What can hang from each mark:
netef: kizu simi tepar
moko: tepar
simi: bufu netef
kizu: netef
bufu: kizu simi
tepar: bufu moko netef tokil
tokil: tepar

Each row was made from one small tree. Brackets hold a mark, then the marks that hang from it, in alphabetical order. Every link used is in the known rows. Write each row's tree.
Known rows:
[netef kizu simi [tepar bufu]]: [-2.54  2.68  1.50  0.18  4.79 -0.64  0.09  5.04 -2.40 -0.02  0.59  2.14
  0.89  2.06  1.47 -0.75  0.99  1.28 -1.79 -4.19 -0.53 -0.27  1.94]
[simi bufu]: [ 1.87  3.22  0.30 -2.57 -0.76  5.09  2.63 -4.41 -0.55 -0.43  0.09  0.75
 -0.81 -1.04 -3.93  0.04 -0.72 -1.15  3.12  0.48 -0.59  0.10 -0.07]
[kizu [netef [simi bufu] [tepar moko]]]: [-3.31  2.25  2.13 -0.46  0.87  1.51  1.14 -0.92  1.00  0.71  0.14  6.77
  1.39 -0.11 -2.71  1.70  1.02  1.86 -1.96  0.38  2.39  2.07 -2.28]
[tepar bufu moko tokil]: [-1.85 -3.45 -5.65  1.21 -3.50  2.89  0.09 -3.08 -0.90  1.16  1.05 -3.62
 -1.66 -3.27  2.72  0.93 -0.40 -4.53  0.21  4.44 -0.47 -0.14  1.48]
[kizu [netef simi [tepar bufu]]]: [-4.06 -0.10  4.44  0.91  2.61  2.85 -2.11  2.64 -0.20  1.09 -0.55  4.92
  0.67 -0.37 -0.88  0.18  0.50  1.07 -2.42 -1.89  2.25 -1.30 -1.16]
[bufu [simi [netef [tepar moko tokil]]]]: [ 1.80  0.14 -2.98  0.06 -4.40 -2.86 -3.30 -2.30  0.95  0.10  0.82 -2.94
 -0.62 -0.90 -1.20  1.26  1.22  1.61 -1.64  3.41  0.11  1.07  0.99]
[simi bufu [netef kizu tepar]]: [ 0.36  4.82  1.63 -2.81 -0.08 -3.39  5.96 -2.09 -1.63 -2.84  0.30  0.16
  1.96  4.26 -4.86 -1.26  0.29  2.08  0.65 -4.24 -0.53  0.82 -1.26]
[tepar [bufu simi] moko [netef kizu] tokil]: [ 1.20 -4.31 -8.64  3.37 -1.04 -1.38 -1.97  0.06  1.15  1.21  2.99 -5.52
 -1.15 -1.01  4.31 -0.26  0.06 -3.74  1.84  7.25 -0.66 -0.90 -0.68]
[tokil [tepar [bufu simi]]]: [ 1.44 -0.35  0.30  0.10  2.13  6.60 -3.64  0.42  0.72  0.90 -0.84 -0.89
  0.30 -0.64  0.93  0.90 -0.72 -1.81  2.16  0.00 -1.24 -0.72  2.11]
[netef kizu [tepar moko]]: [-1.51  1.70 -2.54 -1.01  1.47 -0.39  3.26  2.14 -0.30 -1.12 -0.92  2.75
  1.39 -0.87  1.93  1.46 -0.47  1.96  0.81 -0.94 -2.99  2.84  1.71]
[bufu [kizu netef]]: [ 1.93 -0.90  3.60 -0.15  5.21  2.16 -0.18  1.91  0.72 -1.04 -2.31  4.78
 -0.68 -2.59  0.36  0.21 -3.10  0.72  1.69 -2.03 -0.76 -1.86 -1.21]
[kizu [netef [tepar moko tokil]]]: [-2.74 -3.67 -1.32  0.61 -1.28 -0.70  0.22 -0.09  0.56  0.31 -1.59  2.98
  0.42 -2.55  1.43  1.10 -0.55  0.62 -0.45  2.87  0.52  0.85 -0.40]
[simi [netef tepar]]: [ 0.08  1.84  2.73 -1.90 -4.36 -0.07  0.88 -1.88  0.08 -1.60 -0.98 -0.63
  0.80 -0.10 -3.25  0.14  0.60  2.09 -1.57 -2.16 -0.28  0.90 -0.12]
[simi bufu [netef kizu]]: [ 2.37  4.20  1.17 -3.37  0.44 -0.18  6.83 -4.22 -0.59 -2.24  1.13  0.65
  0.74  3.65 -5.43 -1.16 -0.04 -0.07  1.86 -1.69 -0.81  0.02 -2.07]
[moko [tepar tokil]]: [ 0.22 -3.50 -0.48 -0.85 -8.04 -1.34 -0.78 -1.52 -0.06  2.32 -2.71 -2.49
 -2.26 -2.57  1.14  0.15  0.83 -0.50  1.06  0.81 -1.01 -0.91  2.42]
[tepar moko [netef [simi [bufu kizu]]] tokil]: [ 1.23 -1.69 -3.86  1.93 -2.29 -3.36 -0.07 -2.31  0.84  0.83  2.53 -3.65
 -1.51 -0.22  1.60 -0.14  0.30 -1.93 -1.00  4.47  1.97  1.13 -1.38]
[kizu [netef tepar]]: [-1.54 -0.65  3.07 -0.56  1.20  2.12 -0.29  1.26  0.58 -0.40 -2.47  4.85
  0.81 -2.23 -1.12  0.39 -0.89  2.00  0.62 -0.68  0.16 -0.27 -1.11]
[bufu kizu [simi [netef [tepar moko tokil]]]]: [ 2.92  0.32 -2.40  1.00 -0.29 -6.75 -4.17  0.41  0.18 -1.09  0.42 -3.50
 -0.81 -0.30  0.64  0.98 -0.61  2.45 -1.85 -0.16 -0.44  0.04  1.23]
[tokil [tepar [bufu kizu] moko netef]]: [-0.95 -3.48 -1.44  1.89  0.22  3.81 -0.20  0.72  1.89 -0.60 -0.81 -2.67
  1.30 -1.72  4.36  0.95 -1.70 -3.33  1.62 -0.53 -1.08  1.23 -0.68]
[netef kizu]: [ 2.26  1.48 -0.42 -1.98  2.66  2.41  3.32  1.20 -0.17 -0.61 -0.61  2.89
 -0.32 -0.46  0.22 -0.13 -1.16  0.20  2.84 -0.17 -3.01 -0.08  1.40]
[tokil tepar]: [ 1.45 -0.49  1.92 -1.89 -0.11  5.81  0.51 -0.45  1.12  0.11 -2.52  1.70
  0.71 -0.99  0.71  0.85 -0.77 -0.49  2.26 -0.66 -1.79  1.13  2.30]
[kizu [netef simi [tepar tokil]]]: [-1.93 -1.90  2.82  0.72  0.69 -2.21 -1.94  2.28 -0.33  1.33 -1.06  3.63
 -0.07  0.08  0.39 -0.37  0.79  2.27 -2.73  1.12  2.28 -0.58  0.17]

Which tree is each row?
[ 3.27  3.88  2.70 -2.36  0.51 -0.66  3.42 -4.08 -0.70 -2.59  0.16 -1.08
 -0.41  1.87 -5.00 -0.70 -1.37  0.04  0.93 -3.70  0.05 -0.68 -2.04] -> [simi [bufu kizu] netef]
[ 1.20  2.10  0.90 -1.15 -1.09 -7.96  2.23 -2.45 -2.79 -2.79  0.18 -4.52
  0.28  3.35 -2.46 -1.71 -0.96  1.46 -0.70 -4.70  0.97 -0.65 -0.24] -> [simi [bufu kizu] [netef [tepar tokil]]]
[ 1.06 -0.37 -0.52  0.83  2.33  2.05 -2.40 -0.26  1.53 -0.60 -0.25 -1.34
  0.84  0.27  1.54  1.88 -1.20 -1.67 -0.33 -1.53 -1.11  0.54  0.51] -> [tokil [tepar [bufu kizu [simi netef]] moko]]
[-0.01  1.90  4.46 -1.20  2.83  4.40  1.13 -1.81  1.03  1.03  0.32  6.51
 -0.28  0.17 -4.27  0.18  0.34  0.23  0.10  0.70  2.30 -0.70 -2.62] -> [kizu [netef [simi bufu]]]
[-2.01 -2.11 -1.01  1.44  1.13  3.25  1.51  1.79  2.11  0.88  0.55  0.60
  1.95  1.37  3.72  0.64  0.91 -2.61 -0.30  1.31 -0.41  1.99 -0.34] -> [tokil [tepar bufu moko [netef kizu simi]]]
[ 0.11  1.03 -1.71  0.15 -3.86  4.40  1.18 -3.99  2.87  1.09  2.43  0.15
 -0.39 -1.64 -1.88  1.10  1.72 -1.61 -0.31  4.84  1.52  2.73 -2.80] -> [tepar moko [netef [simi bufu]]]
[-2.01  2.54  4.84 -0.77  2.74  0.94  0.35  0.23  0.03  0.35 -0.55  5.71
  1.04  1.09 -3.64  0.14  0.59  2.43 -1.36 -1.54  2.59  0.26 -2.00] -> [kizu [netef [simi bufu] tepar]]
[ 2.26  0.03  0.73  0.18  1.15  1.10  0.86  2.10  1.57  0.59  1.28  1.34
 -0.37  0.47  0.77 -1.11  0.92  0.40  0.51  1.86 -0.31  0.38 -0.91] -> [tepar [netef kizu simi]]
[-1.81 -4.07 -0.96  0.37 -7.29 -0.49 -1.33 -1.39 -0.87  2.37 -1.64 -4.72
 -2.22 -2.18  1.68 -0.40  0.63 -2.59  0.80 -0.31 -0.53 -2.29  2.11] -> [moko [tepar bufu tokil]]
[-2.87 -1.11 -3.14  0.27 -2.42 -5.03  3.51 -0.65 -1.71 -1.55  0.71 -3.21
  1.22  2.23  1.23 -0.40  0.59 -0.57 -2.03 -0.47 -0.70  0.43  0.09] -> [simi [netef kizu [tepar bufu moko tokil]]]
[-0.53  0.78  5.34  0.56  6.08 -1.55 -2.34  4.81 -0.13 -0.48 -2.01  5.62
  0.14 -0.55  0.71  0.15 -1.35  3.35 -2.25 -4.18  0.85 -0.87 -0.38] -> [bufu [kizu [netef simi tepar]]]
[-0.46 -6.04 -1.00  2.53 -6.23 -4.22 -2.60  0.73 -0.04  1.36 -1.68 -7.50
 -2.07 -1.95  3.86 -1.50 -0.38 -2.60  1.24 -1.21 -0.18 -2.98 -0.15] -> [moko [tepar [bufu kizu] netef tokil]]
[ 2.09  0.41 -3.73  0.03 -0.80 -5.42 -0.78  0.07  0.26 -0.53  1.31 -1.53
  0.07  1.48  0.00  0.63  0.91  2.09 -0.95  2.30 -0.97  1.16  1.18] -> [bufu [simi [netef kizu [tepar moko tokil]]]]
[ 0.24 -5.32 -3.49  2.21 -4.88  1.14 -1.56 -1.59 -0.27  0.78  1.33 -7.22
 -1.75 -1.83  2.34 -2.03 -0.29 -4.36  1.58  4.31  0.70 -2.47 -0.67] -> [tepar bufu netef tokil]
[-2.65 -0.12 -0.66  1.13  3.16 -4.82 -0.25  4.80 -3.50  0.49  0.96 -1.17
  0.02  3.09  3.35 -1.73  1.02  0.77 -2.34 -2.15  0.14 -0.96  2.95] -> [netef kizu simi [tepar bufu tokil]]
[-0.46  5.68  1.87 -1.74  4.77 -2.54  2.66  2.47 -2.16 -0.49  0.68  3.19
  1.19  3.64 -1.72 -0.66  0.87  2.92 -0.55 -3.94  0.07  1.36  1.09] -> [netef kizu [simi bufu] tepar]
[-1.95  0.17  2.57  0.00  1.16 -2.88 -0.22  0.05 -1.11  0.79  0.24  3.03
  0.16  1.84 -1.81 -0.83  0.81  1.58 -1.55  0.17  3.21 -0.44 -1.17] -> [kizu [netef [simi bufu] [tepar tokil]]]
[ 0.84 -1.99 -6.21  1.44 -1.01 -1.68 -0.67 -2.28  0.10  0.49  2.70 -3.72
 -1.14  0.42  1.17  0.40  0.50 -2.79 -0.25  4.68 -0.66 -0.92  0.16] -> [tepar [bufu [simi [netef kizu]]] moko tokil]
[-0.53  3.35  2.07 -1.01  4.04 -1.87  0.80  4.92 -1.12 -0.07 -0.32  3.88
  0.70  1.83  0.91 -0.21  1.16  3.64 -1.40 -3.22 -1.00  1.26  2.54] -> [netef kizu simi tepar]
[-0.35  1.47 -0.77  0.71  0.73  2.78 -5.14  1.62 -1.00  0.30  0.06 -1.70
 -0.20 -2.23 -0.06  0.49 -0.32  0.63  0.78 -0.84 -0.80 -0.93  1.73] -> [netef [tepar [bufu simi]]]
[ 3.59 -1.17 -1.45  2.85  2.26  2.01 -5.94  1.69  1.20 -0.10  1.21 -5.05
 -1.60 -2.65  1.67 -0.76 -1.92 -1.72  2.19  0.55 -0.50 -2.85 -1.31] -> [tepar [bufu kizu simi] netef]
[ 1.35  0.25  2.63 -0.72 -0.94  3.62  0.34 -1.27  1.96  0.65 -0.11 -0.25
  1.18  1.63 -1.02 -0.37  1.19 -0.98  0.98  0.67  1.30  1.61 -0.74] -> [tokil [tepar [netef [simi bufu]]]]
